What can hang from each mark:
biler: fekom nogak ripomi tufeg
mita: libar
libar: mita
nogak: biler mita ripomi
velu: ripomi
nezog: lurug
ripomi: biler nezog nogak velu
tufeg: biler

Every row comes from one small tree of marks. The marks that hang from a mark follow it in brackets, in alphabetical order. Every link used is in the known rows. Which tree was each row made from?
Known rows:
ripomi[nezog[lurug] nogak[mita] velu]: [  0  -6 -12   1   1  -6  -1   5  -4  11   8 -15   5   7   1   7  21  15
  -8   9 -10   3   2  -6   3]
nogak[ripomi[nezog velu]]: [  8 -19  -2  12   7 -15   2  -7  -7   0   1   8  -5  -8  -4   6  -2  10
 -14   7   5   4  -3   1 -14]
tufeg[biler[fekom nogak[ripomi]]]: [  6  -7   5  -6  -9   5  -6  -2   7  -5  -4   2 -12  -6 -26 -12  -1  23
 -21  18   4   0  -8  18 -11]
nogak[biler[tufeg] mita ripomi]: [-11  21  -6 -16  -6  -3  21   8  -4  14   7   8 -16  18 -36  -6  15  13
   1  21  -3  -1 -10  11   3]
ripomi[nogak[mita[libar]] velu]: [  3   6 -12  -9  -4 -14  -4   7 -13   3  -2 -15  -3  -5  -4  16   5  13
 -17  27  -7  10   3 -15  -9]
tufeg[biler[fekom nogak[ripomi[velu]]]]: [  5 -17  -2  -4  -4   6  -2  -4   8  -7 -13  -6  -7 -12 -17  -2 -10  24
 -28  15   5   8  -8  16 -14]
tufeg[biler]: [  2  13  -9   6  -6   2 -17  -8  -8   1   8  -7 -17  -6 -27   4   3   6
  -9  27   4  -2   0  -6 -16]
biler[ripomi]: [  6  16  -3  14   4   8  -5 -10 -11   3   8   1 -22   0 -10  -6   5  19
  -5  15  11   1 -15   4  -5]
ripomi[biler nogak]: [ 11   3  -2 -11  -7  -5 -11  -2 -17   2  16 -10  -8  -2  -2   2   8   4
  -8  24   1   4   6 -10   1]
tufeg[biler[fekom ripomi[nogak[mita]]]]: [  2  16 -18 -13   3  10   3  -6   7   3  -1 -10 -21   6 -14 -12   4  32
 -18  21   1   6  -7   4   0]
ripomi[biler nezog[lurug]]: [  4  -6   0   2 -11  -5 -14   0 -20   3  17  -5   3   8  -7  -1  24  12
  -7   4  -4  -6   4   1   5]
nogak[ripomi]: [  3   4   5   2   0  -8  -1  -8 -13   3  10  10 -17  -1 -21  -1   1   6
   2  18   3  -1  -3   1  -9]
nogak[biler[tufeg]]: [ -5  16  -3   0  -8  12   8  10  -3  13  14  -2 -14   5 -31  -4   2   6
  -3  30   3  -9 -12   9  -1]
tufeg[biler[ripomi]]: [  5  18 -13   9  -1   8 -11 -10  -4  -2   2  -3 -25  -3 -19  -1   8  19
 -16  19  13   5  -6   4 -13]
ripomi[velu]: [  2   2  -5  13   4   1  -6  -7 -14   2   4 -13  -9  -8 -10   8  -9   7
  -7  20   5   3  -9  -7  -9]
biler[fekom ripomi[nezog nogak] tufeg]: [ 12  -8   4   8   1  17  14   8  15  12   4   1  -8   4   2 -20  -7  34
 -24  16  -1  -8 -14  15  10]
biler[fekom ripomi[nogak]]: [  9   2   0  -3   6  13   7  -6   2   5   8  -3 -20  -1  -4 -18  -9  25
 -12  21   6   0 -13   9   4]
biler[nogak[mita] tufeg]: [  1  22   6  12 -13  13  -3  14   0  10   5 -12  -2  13 -18  -7  15  23
 -11  17  -6  -6 -24   7   5]
velu[ripomi[biler[nogak] nezog[lurug]]]: [ 10  -9   6  11 -16  -1 -16  12 -18  -7   5  -4  16  10  -6   5  31  19
 -19  -5  -8   1   3  15   3]
ripomi[nogak]: [  8   6   1   2  -2   0  -9  -1  -6   7  18  -7 -13  -5  -9   0   2   3
  -1  30   1  -2   0  -8  -4]
mita[libar]: [  6  10   2   4 -10  -7 -15   4 -19   0   7  -2 -10  -8 -20   6   2   9
 -10  27   0  -5   1  -7 -13]
ripomi[biler[fekom nogak] nezog velu]: [ 13 -28   0   5  -1   4  -9   1  -3  -8  -3 -15  11  -9   7  -7  -5  23
 -34   2   3   2 -16  11   0]
nogak[biler[fekom] ripomi[nezog]]: [ -1 -17  -2 -12   7  -6  12  -3   4   4   9  16 -14  -2 -27 -17  -1  10
  -5  16   7  -7 -10  18  -7]
libar[mita]: [  1  18   7   9  -5  11 -21 -13  -9   5  14   2  -4   0 -15  -1   8   9
   2  15  -5  -8 -20  -9  -6]
ripomi[biler nezog nogak velu]: [ 14 -20  -9  -2   1 -11  -7  -2 -10  -1   6 -12   5  -9  13   8   3   8
 -25  14   2   8   6 -10  -3]

Write each row's tree:
[  2  19 -10   4 -10   5 -20   1  -1  -2   2 -13  -9   2 -23  -2  22  18
 -14  19   1   2 -11   0 -11]
tufeg[biler[nogak[mita]]]
[ 14 -17  -3  -7  -1  -6  -2   4 -10  -3   3   1   4   3  -2  -3  -4  16
 -24   9  -9   1   9   3   3]
velu[ripomi[biler[fekom] nezog nogak]]
[ 10  -6  -8 -10  -3  -4  -5  -3 -17  -1   6 -17  -3  -7   6   9  -2   4
 -17  22   2  13   5 -13   0]
ripomi[biler nogak velu]
[  4  -4   3  -6 -10  -6  11   2 -18   3  -4  -3  -2   4  -7   9  -4  16
 -21  10  -2   8   0   1   3]
nogak[ripomi[biler[tufeg] velu]]
[  1  20  -7  -1   1  -6  -2   4 -13   4   5  -3  -8  11 -15   9  10   9
  -4  19 -11   6   4  -9  -2]
velu[ripomi[nogak[mita]]]
[  2   3  -4   4   5 -18   0  -6  -7   5   6  13  -9   9 -16  -3  17  13
  -3   6  -4  -2  -7  -1  -7]
nogak[mita ripomi[nezog]]
[  9   8   4  -9 -16   4  -1   9 -11  10  12 -10  -4   5  -5   1   4  11
 -16  26  -6  -1   4  -5   9]
ripomi[biler[tufeg] nogak]
[ 11 -19  19  11  -8   8   8  12  15   6  -1  10   3   4 -13 -19  -3  31
 -24   8  -4 -13 -21  26   2]
biler[fekom nogak[ripomi[nezog]] tufeg]
[ 12 -14   6  -8  -9   5   4  10   1  10   8  -6   4   5   0 -14  -6  21
 -26  17 -10  -9  -2   4  12]
ripomi[biler[fekom tufeg] nezog nogak]
[  1  -2   8  14  -5  21  12   8   4  13   6  -1  -3  14 -11 -19   4  41
 -16   2  -5 -15 -18  26  16]
biler[fekom ripomi[nezog[lurug]] tufeg]
[ 13  -2 -15   8   2   0 -11  -4   8   1   4   1 -16  -9  -3  -2  15  20
 -25  20  10   4   3   1 -13]
tufeg[biler[ripomi[nezog nogak]]]
[  4  -8  -8  20   4   5  -1  -3  -7   3   3  -6  -3   1   2   2  15  26
 -15  -1   5   3 -10  10   0]
biler[ripomi[nezog[lurug] velu]]
[  7  -7   1  10  -6  -3  -6  10  -8   6  10   1   5   8 -10   8  18   9
  -6  10 -11  -3  14   3  -1]
velu[ripomi[nezog[lurug] nogak]]
[  3  20  -4 -16 -14   0   2   9 -13  11  10 -13  -3  17  -7   0  15  16
 -12  22 -12   2   0  -9  13]
ripomi[biler[tufeg] nogak[mita]]
[ -3   6 -18   1  10   8  10  -6  -6   0   3  -5 -21  -6 -12   0   2  13
 -10  18  19  12 -18  11  -7]
nogak[biler[ripomi[velu]]]
[  0  15  -1 -10  -6 -23  -2   2 -19   1   0   8 -14   4 -24   6  14  15
  -6  18  -6   3   2  -5 -11]
nogak[mita[libar] ripomi]
[-13   9 -10 -26   5  -5  18  -3  -3   5   7   8 -20  11 -36 -17   4  15
   4  17   1   1 -14  13   0]
nogak[biler[fekom] mita ripomi]
[ 13 -16   4  15 -12   5  -7  13  -3   0  -3 -13  16  -2   7   4   6  22
 -38   5  -1   2 -13   9   2]
ripomi[biler[nogak tufeg] nezog velu]
[  2  10  -9 -13 -10   0   7   9 -11  10   1 -21   3  10   1   8   5  18
 -20  19 -10  10  -1 -12  12]
ripomi[biler[tufeg] nogak[mita] velu]
[  5   6   9  -8 -14  -5   7   3 -18   6   6   5  -9  10 -17   0   4  15
 -13  14  -3   0   0   4   5]
nogak[ripomi[biler[tufeg]]]
[  6   1  12   3 -18  16   1  16  -9  -4  -6  -7   7  11 -15  -6  -6  28
 -30   8  -9  -2 -12  19  11]
velu[ripomi[biler[fekom nogak tufeg]]]
[  3  -7 -16  15  -1   6  -8  -5  -2   0  -4  -9  -6  -2  -6   7  17  26
 -25   3   7   6   0  10  -9]
tufeg[biler[ripomi[nezog[lurug] velu]]]
[  5  10  -7   8  -4  -1  -7   8  -8  -8 -13 -12  -4  -3   0   6  17  34
 -28  10   6  15 -19   8  -8]
biler[nogak[mita[libar]] ripomi[velu]]
[ 9 -8  2  5 -4 -2 -9  5 -3 12 21 -4  0  3 -5 -1 20 10 -2 16 -5 -8  6 -1
  1]
ripomi[nezog[lurug] nogak]
[  6 -22  -7   0   5  -3  -3  -7 -11  -4   0 -10   4  -7   2  -4 -13  17
 -25   5   1   2  -8   1   0]
ripomi[biler[fekom] nezog velu]
[  2  -1  12 -15 -11   3  15   1 -12   5   1   3  -7  10 -19 -11 -11  24
 -16  13  -7  -5  -6  11  10]
nogak[ripomi[biler[fekom tufeg]]]
[ 10   8  13   5 -20  12  -9  13  -9   2   6 -12   3   5  -9  -3  12  19
 -21  15  -1  -3 -13   8   7]
ripomi[biler[nogak tufeg]]
[ -6 -20  -9  -6   2 -10  10   3  -5   6   7   6  -4   1 -18   4  18   7
  -4   6   5   3   1  15  -6]
nogak[biler ripomi[nezog[lurug] velu]]
[  7  -1  13  -2 -18  19  -1  11  -5   2   3 -14   3   7 -11 -15  -3  28
 -24  14  -5  -7 -19  16  13]
ripomi[biler[fekom nogak tufeg]]
